Each row comes from the steps of one path. Every step used is in the known rows, and no mark comes twice. Write the path behind each row, first mark first.
Known rows
T/F: [  6  -1 -13  12 -15  -1   3  -8   4  21  -2   4   6   9   7  11 -11  13
 -18   2  -4  -9  -9  -1   7  13  13 -16 -10]
F/R/M: [ -4  -6  -3  14 -19   3 -20  15   9   7   6  -9  -8 -10  14  -3 -34  -1
   4  -8 -13  17 -14  33  11  11  -2   8 -38]
V/M: [  3 -25   1 -15 -16   1  -9 -25 -12  12  -5  14  -5   5 -15   3  -9  11
 -10   4 -22  -2   5   2   8 -14  13 -14   2]
H/M/Y: [  9 -21  -9   0  16   8   7  13  -2 -25  11   6  -2   4  -9   8   0 -12
  -3   4   2  12 -10 -10 -14   6 -13  15  18]
R/F/T/C: [-21  -7   3  -2  17  -9 -24  -3  -5   9  -9   3  -1  -3  12 -21  13   5
   5 -20   6 -23   3  -7 -20 -15   7  25   4]
M/Y/F/V: [ 19   3   8  -3   7  -3  14   0  -4   6  13  -1 -12  -2  -2   4  34  -5
   1  -7  12   3  -4 -11  -5   4  -5  11  19]
C/T/F: [  1 -12  -3  -5   1  15   4  -7   1   3   1  14  17  18 -10   9 -19  13
 -26  10   2 -22   7 -10  12  16   0 -16   6]
Y/M: [ 10 -17   2  -1   3 -13  14 -22  -3 -16  -1   3   4 -19   2   5 -21  -2
   6   6 -18 -10  -7  14  -2 -28  14   9 -23]
C/T/F/R: [  4  -1   3   9  -1  10  -5   5  -2   9   7   9  15  17  -4   1 -31   4
 -16   5  -6 -14   4  -5  21  27  -1 -18  -7]
Q/V/F/R: [-28   9   4  17  21   1 -10   1  -2 -15  -7 -10   6  10 -13 -15  -3   7
  15  -3 -12  10  -3  20   4  27  -1 -22 -17]
V/M/Y/F: [ 22 -14  14 -11 -13  -4   4  -5 -17  16  21  14  -4   7 -20  10  14  -1
  -9   5  -8  12   1  -7   2 -15   8 -15  23]
R/M/Y/F/V: [ 10  -6  -1  -9  -8  12  -1  17  10   1  26  -1  -8  -8  12  13  15   2
  -7  -1  26  15  -8   7  -6   5 -10  26  -3]
C/T/F/R/M/Y: [ 11  -3   3   7  -3  13  -7  20  -5   1  22   4  12  14   4   8 -27  -2
 -14  10   9  -1  -3  -4  22  30 -11  -9  -8]
H/F: [-18   1 -14 -10 -14  -7   6 -29 -13  19   2 -11  -4  -6   7   5   3   6
  -3  -9   3 -26   4  26 -16   3  11   0   2]
M/Y/F: [ 15  -2   5   1  -5  -4  20  10  -3   6  17   5  -6  -4 -11  10  23   2
  -3  -6   3   9 -10  -1 -10  -9  -4  -1  21]
M/Y: [  8 -15  -4  -3   0 -10  10  -6 -10  -6   0  -4 -13  -6  -6   2  12   1
   6  -6  -2   3 -16  -4  -1  -2  -8  -1   8]
Q/T/F/R: [ -1  17 -17  13  -3 -10   1  14  16  15  -4 -13  12 -11   5  -8 -20  -7
  -4   4   8   3 -12   1  30   0  -3 -25  -9]
H/M/Y/F/V: [ 19  -5   1   2  20  13  10  18   3 -15  22   9  -2   6  -4   9  17 -17
  -8   4  14  11  -1 -15 -17  11 -10  22  26]
R/F/Y/M: [ -4  15  -1  -1   2  -3  -1 -16  -5  -3   7   2   5 -28  12   1  -8 -10
  16   2 -24 -18   7  -3 -13 -37  12  21 -17]
T/F/R/M/Y: [ 19   7  -8  28 -21  -2 -13  25   0  20  23  -7   6   3  21   9 -24  -5
  -6   1   3  16 -19  10  20  31   2  -8 -29]
Q/V: [-26 -14 -11 -14   9 -10  12 -23  -7 -10 -27  -8   0   9 -14  -2   4  23
   1   1  -2   2  10   0 -14   2  -9 -14   4]
Q/V/F/Y: [-26  10   3   0  12   5  -2  -8   7 -26 -20 -12   5   9 -11  -1   4   8
  13   7  -9  10   7   8  -4   9  -5 -13 -14]
R/F/T: [-16   1  -3  -8  19  -2 -16 -16   0  10   1   6   0 -14   8 -20  20  11
   9 -16   2 -19  15  -4 -23 -17   7  23  -4]
H/M/Y/F/R: [ 20  -1   5  16  13   7   8  38   0 -10  28   7   2   3  -9   8   0 -21
  -5   2  -1  22  -6  -2 -14   9  -9  10  18]
T/F/R: [ 13  11  -6  32 -17  -7  -7   7   0  28   5  -3   5   6  12   3 -27   1
  -8  -3 -15   2 -13   7  21  28  11 -19 -25]
C/T/F/V: [  6  -5  -1  -7  12  17  -2 -18   1   2   1  11   8  17   1   2 -10   8
 -20   9  13 -29  12 -20  18  31  -2  -3   2]
Q/V/M/Y: [ -9 -22   0 -23   9 -15   5 -24 -30  -9  -8  -3  -1  15 -23   1  12  10
   4  10   0  15  13 -17  -4  -1  -9 -25  19]
T/F/Y/M: [ 26  12  -2  14 -22  -9   8  -6   6   1  -4  -7  11  -4  20  22 -26  -8
  -3  19 -14  -2  -1  -5   7  -5  13  -3 -33]
Y/F/R/M: [  5  10   8  16 -23   9  -1  33  18  23  23   3   0  -6   4   7 -14   2
 -10  -8  -5  20  -4  32  -2  -1   5   5 -14]
V/Q/T/F/Y: [-14  22 -21   9 -12   8  13  19  14 -14 -36   6   7  -5  -5  -4 -24  -3
   6   7 -14   6  -1 -15  16 -19  -8 -21  14]
H/M: [ -3 -22 -12   1   9  15   3   4   9 -18  -2  11   3   5  -7   7 -14  -1
 -11   3  -7   3  -3   1 -16   2  -5  13   7]

Write each row's path
[  9   3  15  -3  -4   2   7   7  24  12  -2   5   1   1  -4   0  22  15
  -6  -8   9   4  17   9 -24 -13   5  14  -2] -> Y/F/T
[ 16  -1   8  -3 -17 -10   9 -16   9 -24 -17 -10  -4 -20  11  15 -26 -12
  17  13 -27  -1   3   6  -2 -33   3  16 -36] -> F/Y/M
[  6  -5   0  15 -14  -3 -16  23   0   0  15 -14 -11 -11  14  -1 -22 -10
  10  -7  -4  24 -20  25  11  15 -11   9 -28] -> F/R/M/Y
[-16   8 -14  -5  15   7   3 -13   8 -21 -39   2 -12  -9   1 -22   1  -3
  13  -5   0 -11   4 -18  15  -4  -9   5  14] -> F/V/Q/T
[-32  -1  -3   2  21   5  -1 -12   1 -19 -11  -3   7  12 -18  -7  10  17
   8   0  -2   2   0  12  -5  15  -1 -21  -3] -> Q/V/F
[-32  15 -15   0  27   2 -12  -2 -13   2 -17   9  -4 -10   8 -30   6  -7
  10 -17   2 -30  -1 -24   4 -14   3  13  31] -> R/F/V/Q/T/C
[ 10  16 -12  -3  -7 -12  12   4  20  -7 -10 -15  16 -19  13   7 -21 -13
   2  21   7   0  -4  -8  19 -27  -1 -10 -17] -> Q/T/F/Y/M
[  9   9   7  -2  -1   7  11  -8  14  17   4   5  -9   0  -1   2  20   8
 -12  -8   5  -7   9   2  -6   2   8  12   8] -> Y/F/V
[ 25  -7  19   0 -13  -6  -4   6 -22  21  25  10  -6   5 -16   5   6  -9
  -2   2 -16  19  -1  -2  10  -6   7 -18  13] -> V/M/Y/F/R
[-24 -14  -9 -10   1 -15   0  13  13  -2 -34 -14   0  -6  -4 -11 -16  -4
  -7  -7  12  -9 -20  -2  15 -28  -8 -10  18] -> Q/T/C
[  3  -5  22  -1  -7  -6   0  19  19  13 -13   2  -1  12   1  -1  15   8
 -10 -12  12   1   5   5 -22 -14   7  14   6] -> Y/F/T/C
[ 21 -20  26 -12  -8 -13  -9   8 -18  12   8   7  -6  16 -11   2  16  -6
  -8   1   5  13   2 -13  -3 -13   5  -4  21] -> V/M/Y/F/T/C
[-11  14  -7 -11 -28  -7   4 -25  -4  10  -8 -21  -7 -10  16  12  -2  -5
   8   0  -6 -17  12  22 -17  -3   3   9 -11] -> H/F/Y
[ 17   0   7  -5  -5  10   9  -5   2 -15   0   7  19   7   2  17 -33  -2
 -12  23  -7 -17  13 -14  12  -1   0  -4 -15] -> C/T/F/Y/M
[ 15  12  -8  10 -29  -2   3  -2  10  14 -12  -7   4   4  16  19 -19   2
 -10  10 -12  -1  -1  -5   8   7   6 -11 -24] -> T/F/Y
[-23   6   4  14  19   2 -12  16  -4 -21  10 -14   6   7  -6  -9   0   0
  17   0   5  23  -9  20   4  30  -9 -13 -17] -> Q/V/F/R/M/Y
[-15   8 -12  -4  22   3 -14 -30 -10  14   7   7  -8 -14  13 -17  18   2
   5 -16  -2 -33   5 -12  -5  -2  10  22   6] -> R/F/V
[-17  19 -23  19 -11  12   1  36  11  -8 -16   6  10  -6   2 -10 -34  -5
   5   1  -6  14 -10   1  23  -3  -7 -18   3] -> V/Q/T/F/R/M
[  6  14  17  17   0  10  -7  -2  19 -31   1  -2   4 -12   4   5 -16 -14
  17  10 -25  -2 -12  24   8 -10  15   5 -40] -> V/F/Y/M
[ 21  -2  15  -4   4  -8  11  13   6  -1  10   0  -7  -1  -5   1  35   2
   4  -7  16  13   2  -4 -18  -8  -8  12  11] -> M/Y/F/T
[ 25 -14  21 -15  -6  -6  -4  -4 -11  10  16  12  -4   8 -14   4  23  -1
  -4   3   1  16  12 -10  -5 -14   5  -3  14] -> V/M/Y/F/T
[ -8   2  15  12  17  12 -22  -3  27 -17  -4   3   1   4  -2 -15  14   8
  11  -8   1  -2  -3  23  -3   8   9   9 -29] -> V/F/T
[ 12   6 -12 -10   9  -9  -1  -6   0   9   1  -9   5  -5   5  -6   9 -11
  -6  13  27  -4  -2 -28  31   3  -5 -16  10] -> Q/T/F/V/M/Y
[ 19 -16   5 -17   6  -5 -12 -36 -21   1  -1   0 -20   3   3  -5  17  -7
   3   3   2  -6   4 -21  15  11   1   8   4] -> F/V/M/Y
[ -3  22  -2   1   6  12  17  10  16   4 -10  12  -4  -4  -7  -8  13   2
  -3  -5   5  -3  10  -8   1 -10   1   3  26] -> Y/F/V/Q/T
[  0  -4  11  -9   5 -15   4  -4 -28   6   8  -4   2  15 -23  -1  10   3
   4   7  -4  26  15 -10  -3   3  -5 -26  18] -> Q/V/M/Y/F/R
[-28  -1   7   0  30   1  -9  -9  10 -27 -18  -8   8  12 -11 -16  20  18
  14   0  11   6  12   9 -13  15  -3  -6 -16] -> Q/V/F/T
[  5 -15  10  -5 -12   2  -8  36  10  -2  14  -5  -3   2  13  10  11   0
  -8  -4  31  20 -11   9 -14  -3 -11  27  -3] -> R/M/Y/F/T/C
[-27   4 -21  -2   1   9  14  11   9 -22 -39  11   0  -9 -17 -16 -18   5
  10  -4 -14   1  -5  -5   8 -28  -9 -16  26] -> V/Q/T
[ 14  10   6   4   6   3  16  10  -6  -4   4  10 -14  -1  -6  -2  28  -3
   6  -8   5   7  -2 -16  -5   3  -6   7  30] -> M/Y/F/V/Q
[  6  -1   2  -6  -9  15   3  -2   9  -5  -7   7  14  15  -3  17 -24   5
 -19  17  -4 -15  13 -14  11   9  -6  -9  -5] -> C/T/F/Y
[-33  -6  12   3  26  -5 -14   1   4 -26 -26 -12   6  20  -6 -17  14  13
  10  -5  14   3   3   6 -12  16  -3  -5  -6] -> Q/V/F/T/C
[  1  13   0  -9 -21 -14  11 -29  -9  -2   1 -20   0 -19  20  15 -12 -16
  14   7 -11 -20  11  23 -16 -17  10  16 -22] -> H/F/Y/M
[ 11 -11   6  -9 -11   9  -2  24  17  -4  24  -1  -3  -5  10  12  17   6
  -4   0  28  23  -3  13 -17  -5 -12  26 -10] -> R/M/Y/F/T
[ -4 -12   5 -20   6 -11  12 -12 -26   0   3   2   2  16 -26   4  20  11
  -2  10   3  20  17 -16 -11  -4  -5 -24  26] -> Q/V/M/Y/F
[ 20   8  12  15  -5 -10  11  23  -5  13  21  -3  -8  -4  -7   3  12  -8
   5 -10  -7  17 -12   6   0   1  -3  -5  10] -> M/Y/F/R
[-18  -7   3  -9  -9 -19 -13 -14  -9  10 -16 -21  -4   5  20  -7  10  -1
   4 -15  21 -26   7  16 -22   7   6  19  -3] -> H/F/T/C
[-15  22 -20  22  -6   3   6  26   7  -6 -26   7   7  -4  -6 -14 -30  -4
   9  -2 -14   7  -8  -7  22  -5  -3 -28  12] -> V/Q/T/F/R
[-19  14 -14  -5  -1   3   2 -32 -20   3 -14  -5 -12  -3  16  -9   8  -3
  10 -11   2 -31  10   9  -9  19   7  11  12] -> H/F/V/Q
[ -1   1  -4 -12  22   0 -19 -32 -29  18  20  12 -11  -9   6 -16  25  -7
   6  -7  -1 -23   8 -24   2  -3   9  12  16] -> R/F/V/M/Y
[  7 -11  -2  -6 -16  11   4  24  10   1  28   3  -3  -7   3  18   7   6
 -10   0  17  20 -12  15 -10  -6  -8  15  -3] -> R/M/Y/F
[ -8   3  -6 -13  18   4 -22 -38 -22  22  13  15  -7  -8   7 -16  15   1
   0  -8  -6 -29  13 -18   1  -5  14  13  10] -> R/F/V/M
